What can hang from each mark
gise: besu mogir
gimit: besu
guvosag: mogir
besu: femus gise
mogir: femus gise guvosag
femus: bopuf feze mogir
feze: guvosag
vabur: guvosag teli
bopuf: femus guvosag

Known rows, with every way that one mark hangs from another
{besu {femus bopuf feze} {gise {mogir guvosag}}}: [-1.804  1.592 -6.885 -3.225 -4.343  0.942  0.636  1.784 -1.729  4.329
 -1.889 -2.097 -1.654 -2.089 -3.499 -3.288  1.933  0.492  0.669  0.578
  2.993  3.289  2.979]
{guvosag {mogir femus}}: [-0.052  0.874  0.387 -0.194 -2.251  3.297 -0.457 -0.717  0.439  2.306
 -0.524  0.469  2.000 -0.800  0.907 -1.635  0.424  1.318 -0.712  0.778
  1.441  0.814  3.728]
{vabur {guvosag mogir}}: [ 1.568 -0.344 -0.281  2.116 -0.811  2.303 -1.042  0.109 -3.294  0.792
  1.507  1.718  0.117  0.556 -0.775 -1.689  0.536  1.073  0.423 -0.048
  0.778 -0.479  2.282]
{femus {bopuf guvosag} feze {mogir {gise besu}}}: [ 2.230  1.375 -3.294 -1.824 -0.443 -0.854 -0.209  5.443 -1.111 -0.116
 -2.373 -4.992 -0.266 -2.880 -4.185 -3.628  3.053 -3.377  2.777 -2.881
  1.339  4.243  0.478]
{vabur guvosag}: [ 2.118 -0.442 -0.690  2.015  0.991  0.170 -0.244 -0.304 -2.718 -0.326
  1.328  0.670 -0.995  0.270 -1.476  0.044  0.272  1.746 -0.112 -0.991
  0.452 -1.354  0.463]
{feze {guvosag {mogir femus {gise besu}}}}: [ 1.049  1.507  0.571  3.159 -0.351  2.755 -1.270 -2.365 -0.218  0.966
  0.582 -2.908  1.011 -1.072 -0.093 -2.378  1.692  0.988 -0.020 -0.094
  2.053  0.750  2.513]
{feze {guvosag mogir}}: [-0.998  0.292  0.606  1.531 -0.933  2.259 -2.337 -1.086 -1.617  0.805
  1.033 -0.910  0.386  0.495 -0.757 -1.657 -0.126 -0.737  0.704  0.450
  0.626  0.085  1.299]
{femus bopuf feze {mogir {gise besu} guvosag}}: [ 2.073  2.046 -4.588 -2.438 -1.764 -0.513 -0.227  3.857  0.509  2.489
 -3.484 -6.467 -0.805 -3.082 -4.314 -4.142  3.095 -1.147  2.711 -3.027
  3.313  4.276  0.424]
{gise {besu femus}}: [ 0.177 -0.568 -0.693  0.536 -0.646  0.109  0.732 -2.778  1.614  0.366
  0.999  2.171  0.255 -1.038  1.342 -1.967  0.413 -0.360 -0.251  0.512
  0.657  0.680  2.492]
{bopuf femus guvosag}: [ 2.183 -0.441  3.102  0.548  1.541  0.446  0.890  1.035 -1.491 -3.765
  1.560  1.926  1.794 -1.862 -2.310  0.516  2.791 -2.559 -2.403 -1.457
 -2.761 -0.563 -0.188]
{vabur {guvosag {mogir {femus bopuf} gise}} teli}: [ 3.746  1.219 -1.340  1.998 -0.681  3.078 -1.562  3.608 -5.484  1.302
  0.477 -2.149  0.570 -0.091 -3.190 -2.987  3.946  2.724  1.219 -0.868
  2.447  0.731  2.896]
{besu {femus bopuf} {gise mogir}}: [-2.446  1.169 -3.985 -2.093 -3.701  1.344  0.909  1.384 -2.717  3.094
 -0.145  0.127 -1.049 -0.389 -1.180 -2.007  0.685  0.225  1.400  1.450
  2.441  2.446  3.066]
{femus feze}: [-0.589 -0.207 -3.147 -1.657 -0.532 -1.109 -0.819  1.899  0.798  0.602
 -1.444 -1.763 -0.387 -0.948 -0.722 -1.066  0.006 -0.708  0.086  0.097
 -0.076  1.341  0.736]
{feze {guvosag {mogir {femus bopuf}}}}: [-0.594  1.736 -0.102 -0.243 -1.771  2.929 -1.566 -0.152 -1.130  2.963
  0.117 -3.040  1.211 -0.773 -1.574 -1.386  0.324  0.321  0.602 -0.520
  1.844  0.581  2.415]
{vabur {guvosag {mogir {femus feze} {gise besu}}} teli}: [ 4.382 -0.173 -2.761  3.956 -0.138  2.096 -1.920  1.804 -3.789 -0.202
  0.877 -1.239  0.683 -1.141 -1.674 -4.783  3.926  2.411  0.889 -0.333
  2.331  1.201  4.258]
{mogir gise}: [ 0.762  1.337 -0.374  0.439  0.568  0.045  0.053  0.785 -0.206 -0.149
 -1.205 -2.586 -0.747 -0.048 -0.733  0.085  1.614  0.671 -0.367  0.040
  0.233  1.102 -0.779]
{bopuf femus}: [ 0.683 -0.518  1.621 -0.455  0.340  0.356  0.489  0.746 -0.356 -2.038
  0.886  0.866  1.573 -0.934 -0.097  0.386  1.300 -1.021 -1.500 -0.583
 -1.277 -0.112  0.758]
{guvosag {mogir {femus feze} gise}}: [ 0.174  1.885 -2.599 -0.994 -2.106  2.387 -1.055  1.566  1.021  2.684
 -2.821 -3.150  1.118 -1.519 -0.303 -2.203  1.762  1.332 -0.933  0.813
  1.652  2.795  3.741]
{gimit {besu {femus bopuf {mogir guvosag}} gise}}: [-1.885  1.756 -5.015 -4.222 -2.677  1.439  0.891  1.478 -3.176  3.569
 -3.664 -1.262 -2.608 -0.606 -4.852 -2.822  2.222 -0.410  1.554 -0.585
  3.277  3.145  2.021]
{gise besu {mogir {femus bopuf feze} guvosag}}: [ 2.502  0.544 -3.178  1.532 -2.376  1.252  2.118 -1.144  1.583  2.388
  0.902 -2.672  2.352 -4.033 -0.850 -3.396  2.045  0.565  1.374 -1.622
  3.380  1.978  2.267]
{gise {besu {femus {feze guvosag}}} mogir}: [-0.662 -1.547 -3.105  2.766 -1.517  0.309 -0.379 -3.152  0.674  0.397
  2.599  0.214  1.073 -1.824  0.773 -3.631 -0.279 -1.446  0.862  0.858
  2.018  2.266  2.998]

Rows
[-0.028 -0.306 -2.738  0.996 -1.849  1.028  0.371 -0.502  0.984  1.418
  0.233 -1.163  1.936 -1.981  0.658 -1.280 -0.320  0.956 -0.091  0.410
  2.336  1.850  2.695]
{gise {mogir {femus feze}}}
[ 1.624  0.925 -1.875 -1.901 -0.896  0.237 -0.793  2.751  0.458 -0.482
 -2.888 -3.690  0.475 -2.937 -3.753 -2.058  3.417 -0.807 -1.311 -2.259
  1.195  3.152  0.943]
{bopuf {femus feze {mogir gise guvosag}}}
[ 0.545  2.881 -0.799 -1.518 -2.391  3.141 -0.033  2.382 -0.196  3.460
 -1.974 -3.399  1.364 -1.120 -0.937 -1.485  2.190  1.189  0.305 -0.037
  2.012  2.271  2.727]
{guvosag {mogir {femus bopuf} gise}}
[ 3.253  1.037 -3.739  0.831 -1.018  2.330 -2.230  4.912 -4.899  1.625
 -0.581 -3.342  0.468 -0.802 -3.779 -3.756  3.897  2.187  1.342 -0.730
  2.496  1.831  3.420]
{vabur {guvosag {mogir {femus bopuf feze} gise}} teli}
[-3.304  1.886 -6.635 -4.654 -2.260 -0.472 -1.649  2.663 -2.051  3.653
 -2.649 -3.871 -3.265 -0.886 -3.894 -2.204  0.633 -0.120  0.413  0.440
  1.511  2.466  2.532]
{besu {femus bopuf {feze guvosag}} gise}
[ 2.701  1.297 -0.319  1.470 -0.560  0.676  0.041 -0.768  0.513  0.480
 -1.404 -2.828 -0.533 -1.869 -2.042 -2.972  2.803  0.458  1.058 -2.386
  3.080  2.145  0.105]
{femus {mogir {gise besu} guvosag}}
[ 0.083 -0.688 -1.397  1.076 -2.437  0.952  1.886 -1.336  0.164  1.307
  2.649  1.292  1.817 -1.513  1.290 -2.971  0.469 -1.522  2.172  0.481
  2.081  2.176  2.623]
{gise {besu {femus bopuf}} mogir}
[-0.098  0.518 -3.528 -0.798 -2.541  0.974  0.820  1.729  0.456  2.514
 -0.179 -2.837  2.075 -2.224 -0.487 -1.443  0.160  0.277  1.206 -0.415
  2.539  2.540  2.431]
{gise {mogir {femus bopuf feze}}}
[ 2.871 -0.041  0.608  1.011  0.069  1.481  0.009  2.741 -0.951 -3.050
  0.528  0.097  2.431 -2.991 -1.728 -3.242  4.726 -3.767 -1.218 -0.646
 -2.144  2.425  2.447]
{bopuf {femus feze} {guvosag {mogir {gise besu}}}}
[-0.097  1.979 -5.118 -1.067 -3.345  1.515  1.077  1.344 -1.305  3.482
 -1.536 -3.319 -0.613 -2.491 -2.818 -2.349  1.951  2.239  0.828 -0.620
  3.385  1.888  2.236]
{besu {gise {mogir {femus bopuf feze} guvosag}}}
[-3.318  0.182 -5.900 -0.316 -2.559  0.637 -1.547 -0.757 -2.183  2.054
 -0.286 -1.015 -1.938 -0.715 -1.654 -2.839 -0.100  0.229 -0.033  2.043
  2.356  2.470  3.415]
{besu {femus {feze guvosag}} {gise mogir}}
[ 0.052  1.082 -2.571  0.527 -0.840  1.878  2.635  1.414 -4.612  0.273
 -0.019 -0.258 -0.032 -0.989 -3.012 -1.290  2.429 -0.845  1.650 -0.124
  1.525  1.416  1.252]
{gimit {besu {gise {mogir {femus {bopuf guvosag}}}}}}
[ 1.627  1.315 -2.810 -1.160  0.051 -0.707  0.805  2.032  0.453  0.449
 -1.317 -2.766 -0.421 -2.530 -2.637 -2.404  3.424 -1.834 -0.088 -0.744
  0.010  2.842  0.986]
{mogir {gise {besu {femus {bopuf guvosag} feze}}}}
[ 2.590  0.430 -1.629 -0.490 -0.637 -0.032 -0.274  1.651  0.794 -1.129
 -1.711 -2.979  0.737 -3.438 -2.668 -3.236  3.784 -1.161 -0.509 -2.528
  1.450  3.247  1.471]
{bopuf {femus feze {mogir {gise besu} guvosag}}}
[ 0.339  2.143 -2.993  0.082  0.591  0.128 -1.428  0.121  1.041  1.610
 -2.582 -6.580 -0.780 -1.890 -2.285 -0.414  1.330  2.136 -1.797 -0.670
  1.744  1.553  1.045]
{mogir {femus {feze guvosag}} gise}
[-2.595  1.178 -4.602 -3.718 -1.516  0.762  1.442  1.844 -3.081  2.300
 -2.337 -0.284 -2.305  0.386 -2.670 -1.330  1.512 -0.749  1.150  1.106
  1.199  1.994  1.950]
{gimit {besu {femus bopuf} gise}}
[ 2.494 -0.252 -2.334  3.253 -1.816  1.231  1.667 -3.420  2.200  1.330
  1.366 -1.017  2.218 -3.756  0.234 -3.291  1.666  1.269  0.195 -1.000
  3.160  1.385  2.567]
{gise besu {mogir {femus feze} guvosag}}
[-0.304  1.615 -0.827  0.594 -1.640  2.227 -1.385 -0.392 -1.162  2.193
  0.311 -2.964  0.188 -0.507 -1.479 -3.242  1.827 -1.115  1.230  0.278
  1.496  2.166  2.329]
{feze {guvosag {mogir {gise {besu {femus bopuf}}}}}}
[ 1.612  1.238  1.572  1.399 -0.122  2.337 -0.203  1.397 -1.946 -0.708
 -0.182  0.060  0.696 -0.640 -2.030 -1.379  3.046 -1.464 -0.517  0.121
 -0.876  1.237  0.519]
{bopuf {guvosag {mogir gise}}}
[ 1.730  1.832 -0.842  0.046 -0.727  2.410 -0.462  1.715 -0.320  0.712
 -1.807 -1.837  1.235 -2.292 -2.364 -1.839  3.036 -0.231 -1.671 -0.105
  0.088  2.124  2.426]
{bopuf {guvosag {mogir {femus feze} gise}}}
[ 1.039  0.265 -0.521 -1.343 -1.284  0.463  0.666  0.683 -0.254  0.635
  0.077  0.785  0.493 -2.109 -1.945 -3.256  1.476 -2.645  1.562 -1.718
  1.395  2.380  2.201]
{gise {besu {femus {bopuf guvosag} mogir}}}
[ 0.033  2.107  0.254  1.745 -0.665  3.052 -1.925 -1.327 -0.648  1.895
 -0.530 -3.582  0.591 -0.544 -1.137 -1.297  1.248  1.572 -0.825  0.144
  1.919  0.804  2.128]
{feze {guvosag {mogir femus gise}}}
[ 1.155  2.003 -3.492 -3.450 -0.765 -0.663 -0.921  6.620 -1.671  0.739
 -3.696 -5.558 -0.581 -2.274 -5.434 -2.439  2.561 -2.869  1.877 -2.470
  1.247  4.393 -0.183]
{femus {bopuf guvosag} feze {mogir gise}}
[-0.392  0.830 -2.622 -0.511 -0.063  0.102 -1.566 -0.653  1.139  1.787
 -1.393 -3.928  0.063 -1.782 -1.526 -0.521 -0.294  1.424 -1.443 -0.749
  1.492  0.464  1.789]
{mogir {femus {feze guvosag}}}
